What can hang from each mark:
J: D
H: D P
Q: N Z
G: N
E: N
Z: Q
R: D T
N: E G H Q
T: R
K: D
P: H
D: A H J R

Each row was made from one small tree. The marks that hang from a mark follow it in brackets, in alphabetical order. Every link used is in the known rows. Write each row's tree.
In the rows, 128 means zero.
Known rows:
D{A}: [153 121 121 155 117 141 124 101 114 150 126 108 133 131 106 152 139 119
 119 118 121 116 114 120 119 123 103 126 151 142]
N{G H}: [108 117 125 132  93  96 127 120 104  84 133 149 139 120 125  95 136 101
 152 110 178 151 130 178 143  85 175 115 152  90]
E{N}: [121 139 101 134 112 138 139 129 111 136 124 109 121 105 116 145 155 150
 118  95 152 110 120 121 147 138 110 121 105 118]
Z{Q{N{E G H}}}: [135 120 153 101 151 103 115 124 119 152 161 137  64 122 158 136 123  93
 126 112 139 126 164 117 109 112 144 133 197  94]
Q{Z}: [123 164  93 143 176 142 124 111 127 122 135 132 103 139 149 144 124 103
  78 102 125 123 144 152 130 133 142 117 131 145]
N{G}: [126 149 110 139  95 119 130 125 118  86 135 121 109 101 142 111 137  79
 150 121 141 117 133 173 139 102 134 117 156 115]
T{R{D{A H{P} J}}}: [122 133 119 128 171 180 134 148 128 135 138  95 190 105 118 144 146 148
 133 183  82 101 142 103 145 137  74 134 103 190]
N{E}: [119 135 124 139 106 123 131 123  97  93 112 128  87  95 131 121 103 113
 134 161 112  95 115 116 113 134 118 147 164 106]
K{D{H R}}: [135 117 108 157 144 129 141 113 116 200 111  74 130 128 142 137 137 157
 154 117 100  78 125 149 135 113 113 151 116 149]
Q{N{E G H{D P}} Z}: [104 169 163 109 161  94 127 149 153  82 102 171  74 179 153  94 106  94
 105 117 135 170  95  97 105 128 195 153 135  67]
Q{N{E H} Z}: [102 137 126 110 195 107 116 124 112 124 108 156  87 174 139 129 101 129
  83 102 148 146 121  91 114 131 184 160 163  92]
H{D{A} P}: [154 140 180 161  95 134 128 146 190 103  93 157  92 144 143  82 141 107
 123 152  79 140  97 104  88 147  96 118  65 130]
J{D{A}}: [155 126  73 155  97 125 103 120 132 174 111 142 111 124 103 150 136 128
 127 104 149 122 124 126 103 127 116 121  99 166]
R{D{H J} T}: [135  63  76 119 191 120 134 121 106 165 154  80 186  59 142 178 149 188
 146 170 103 112 224 136 166 124  98 132 139 191]
D{J}: [139  91  95 144 137 155 138 113  99 143 145 104 110 110 122 145 160 144
 141 162 116  73 144 150 146 111  87  95 154 146]
N{H}: [113  84 116 141 125 112 115 111 100 119 124 157 134 127 123 104 132 143
 125 112 164 137 150 153 132 103 151 120 133 116]
H{D P}: [136 137 165 154  99 131 123 156 189  83  93 169  75 128 167  59 136 108
 127 157  83 131 127 124  94 145 100 113  54 127]
G{N{Q}}: [102 114 116 105  83 155  82 101 117  75 144 141 127 125 125 115 109 127
 121  81 171 147 133 164 139 140 120 104 159 114]
P{H{D}}: [142  97 130 140 100 139 143 115 141 135 127 127 105 138 160 103 150 102
 120 137 101 141 149 151 112 154 112 139 143 148]
H{D{A J R{T}} P}: [164 145 174 146 111 149 161 164 191 132 111 138 109 157 133  98 138 128
 141 200  89 113 117  88 120 151  75 120  60 147]
R{D}: [127 120  98 139 158 137 107 123 110 122 136 121 128  80 139 116 131 143
 126 115  93 116 181 131 136 133 104 140 113 163]
T{R{D{A J}}}: [121 144 114 132 159 189 119 150 109 126 140 102 169 105 112 140 145 141
 121 166  98  90 149 101 153 137  82 131 122 192]
D{A H J R}: [168 115 104 126 175 162 214 100 130 231 155  57 193 160  85 187 144 156
 166 180  88  80 103 119 142 116  57 129 114 174]
G{N{H{P} Q}}: [ 93  92 143 103  75 134  77 109 125  59 140 170 140 139 119  88 106 142
 127  88 189 178 123 160 135 131 142 102 136  83]
H{D{A R{T}} P}: [157 161 178 146 102 136 147 165 201 118  95 155 106 153 146  80 118 111
 129 173  97 135 121  87 107 157  92 136  51 144]
N{H{D} Q{Z}}: [110 131 168 120 107 113  97 141 136  96 113 196 152 148 118 101  95 149
  86  78 141 174 113 152 116 150 193 100  89 115]
T{R{D{A H J}}}: [120 132 107 124 176 182 135 142 116 146 142  90 193 104 114 155 147 150
 129 171  87  95 149 108 149 132  78 134 116 200]

Which tree is each row?
[109 148 134 125  84 110 149 142 123 107 119 135 134 122 114 114 163 132
 132  84 174 148 101 137 147 120 154 114  91  90]  E{N{G H{D}}}
[149 127 135 107 161 121 111 123 134 166 168 122  58 118 170 144 138  84
 120  98 128 114 184 130 114 114 118 118 187 123]  Z{Q{N{G}}}
[159 128  60 132 131 117 146 128 153 218 115 120 160 133 108 171 116 146
 145 134 150 123 146 120 116 130 109 145  76 192]  J{D{A H R{T}}}
[100 161 133 104 173  95 124 130 116 100 115 150  89 169 141 123 104 100
 102 100 156 156 108 109 122 118 202 157 175  74]  Q{N{E G H} Z}
[157 109  80 149 115 111 125 117 159 190 109 132 141 123 110 156 137 137
 146 127 126 137 114 131  92 122 105 124  73 163]  J{D{A H{P}}}
[118 166 187 116  73  98 112 142 141  74 127 179 169 151 104 108 102 107
 110  73 152 193  74 164 123 131 212  98 114  90]  N{G H{D{A}} Q{Z}}
[ 95  92 118 118 107 137  96  95 125  72 140 157 117 148 134  87 133 126
 129 102 191 167 138 157 137 113 131 112 140  94]  G{N{H{P}}}
[137 126 116 160 121 129 112 131 106 172 108  90 105 121 146 128 131 152
 137 121 133  76 150 134 151 121 125 150 138 146]  K{D{R{T}}}
[164  71 101 140 164 145 177  80 114 211 154  58 187 130  91 206 173 160
 154 165  87  95 103 138 129 103  72 105 154 164]  D{A H J}
[117 169 105 113 187 121 119 128 137 122 122 130  82 164 159 135 124  89
  94  84 143 138 137 128 128 123 167 138 162 115]  Q{N{G} Z}
[155  68 106 127 178 119 136 119 126 172 151  76 199  76 122 186 152 185
 148 180  89 129 187 110 153 127  87 135 132 180]  R{D{A H{P} J} T}
[ 95 169 180 103  66  82 117 142  95  39 128 170 153 117  99 116  64 105
 128 112 158 170  61 153 126 130 223 126 164  43]  N{E G H Q{Z}}
[153  88 114 139 179 139 147 107 127 169 153  80 180  97 109 161 157 168
 153 160  54 118 138 117 130 123  72 128 107 165]  R{D{A H{P} J}}
[149  98 127 129 109 150 168 127 142 155 139 114 118 147 153 115 148 118
 132 171 108 122 159 140 134 157  98 140 139 161]  P{H{D{J R{T}}}}
[113 170 170 111  31 104 116 150  99  41 122 139 125  77 112 115  70  94
 159 138 123 125  70 145 122 140 158 129 174  65]  N{E G Q}
[104 142  99 121 174 172 123 150 122 122 129 112 177  92 140 127 130 138
 122 156  97 105 173 119 145 137  94 145 101 196]  T{R{D{H}}}
[117 145 121 127 167 171 125 149 135 125 127 107 186 104 127 132 131 136
 125 164  87 117 146 102 136 140  87 145  97 187]  T{R{D{A H{P}}}}
[159  93 115 157 147 135 153 106 106 234 129  40 163 136 112 188 160 181
 160 150 104  70 116 127 152 109  99 139 148 162]  K{D{A H J R{T}}}
[146 118 141 107 166 123 112 123 123 170 158 127  49 116 165 148 121 101
 112 118 115 103 176 101 101 130 112 135 192 117]  Z{Q{N{E}}}
[ 90 116 139 102 101 137  80 106 131  57 145 171 140 154 123 100 103 134
 106  77 187 187 117 162 136 135 158 100 133  86]  G{N{H{P} Q{Z}}}
[113 186 130 113  83 126 131 147 119  99 136 118 146 107 106 152 127 127
 113  70 157 140  85 145 153 148 153 106 110  91]  E{N{G Q{Z}}}
[105 144 141 111 189 108 120 134 132 121  97 168  77 182 147 115 106 125
  79 103 134 152 119  85 104 139 186 157 140  99]  Q{N{E H{D}} Z}
[100 185 224 109  48  77 120 170 149  12 106 201 129 132 118  73  68  96
 131 132 126 190  42 135 103 147 214 120 107  35]  N{E G H{D P} Q{Z}}
[159 112 126 166 123 144 129 118  97 206 126  60 129 138 110 168 156 167
 148 142 120  62 117 116 157 115 104 135 159 150]  K{D{A J R{T}}}
[171 103 122 122 166 143 204 124 155 212 149  65 199 146 100 184 137 165
 171 219 100  99 124 104 148 125  60 133 107 165]  D{A H{P} J R{T}}
[106 148 194 131  57  78 145 154 141  28 100 179  99 123 134  53 110  84
 163 168 132 162  75 128 105 112 175 137 117  47]  N{E G H{D P}}
[138 103 148 105 165 111 110 119 116 169 156 140  63 125 157 140 121 111
 112 111 131 119 174 104 103 121 131 134 187 106]  Z{Q{N{E H}}}
[103 167 147 106 168  96 128 139 135  96 104 163  79 178 149 107 109  98
  98 102 144 161 105 102 111 126 200 154 152  81]  Q{N{E G H{D}} Z}
[159 147  72 142 105 127 123 140 143 191 112 139 126 135 105 150 114 133
 133 127 167 116 146 109 122 137 113 142  85 181]  J{D{A R{T}}}
[ 94 100 140 102  78 139  83 108 127  70 134 174 136 146 123  88 113 139
 117  73 184 176 127 161 131 135 149 100 129 105]  G{N{H{D} Q}}
[106 138 119 125  90 109 146 132 104 109 132 123 144 115 105 128 159 137
 137  85 187 143 104 142 158 111 153 117 115  82]  E{N{G H}}
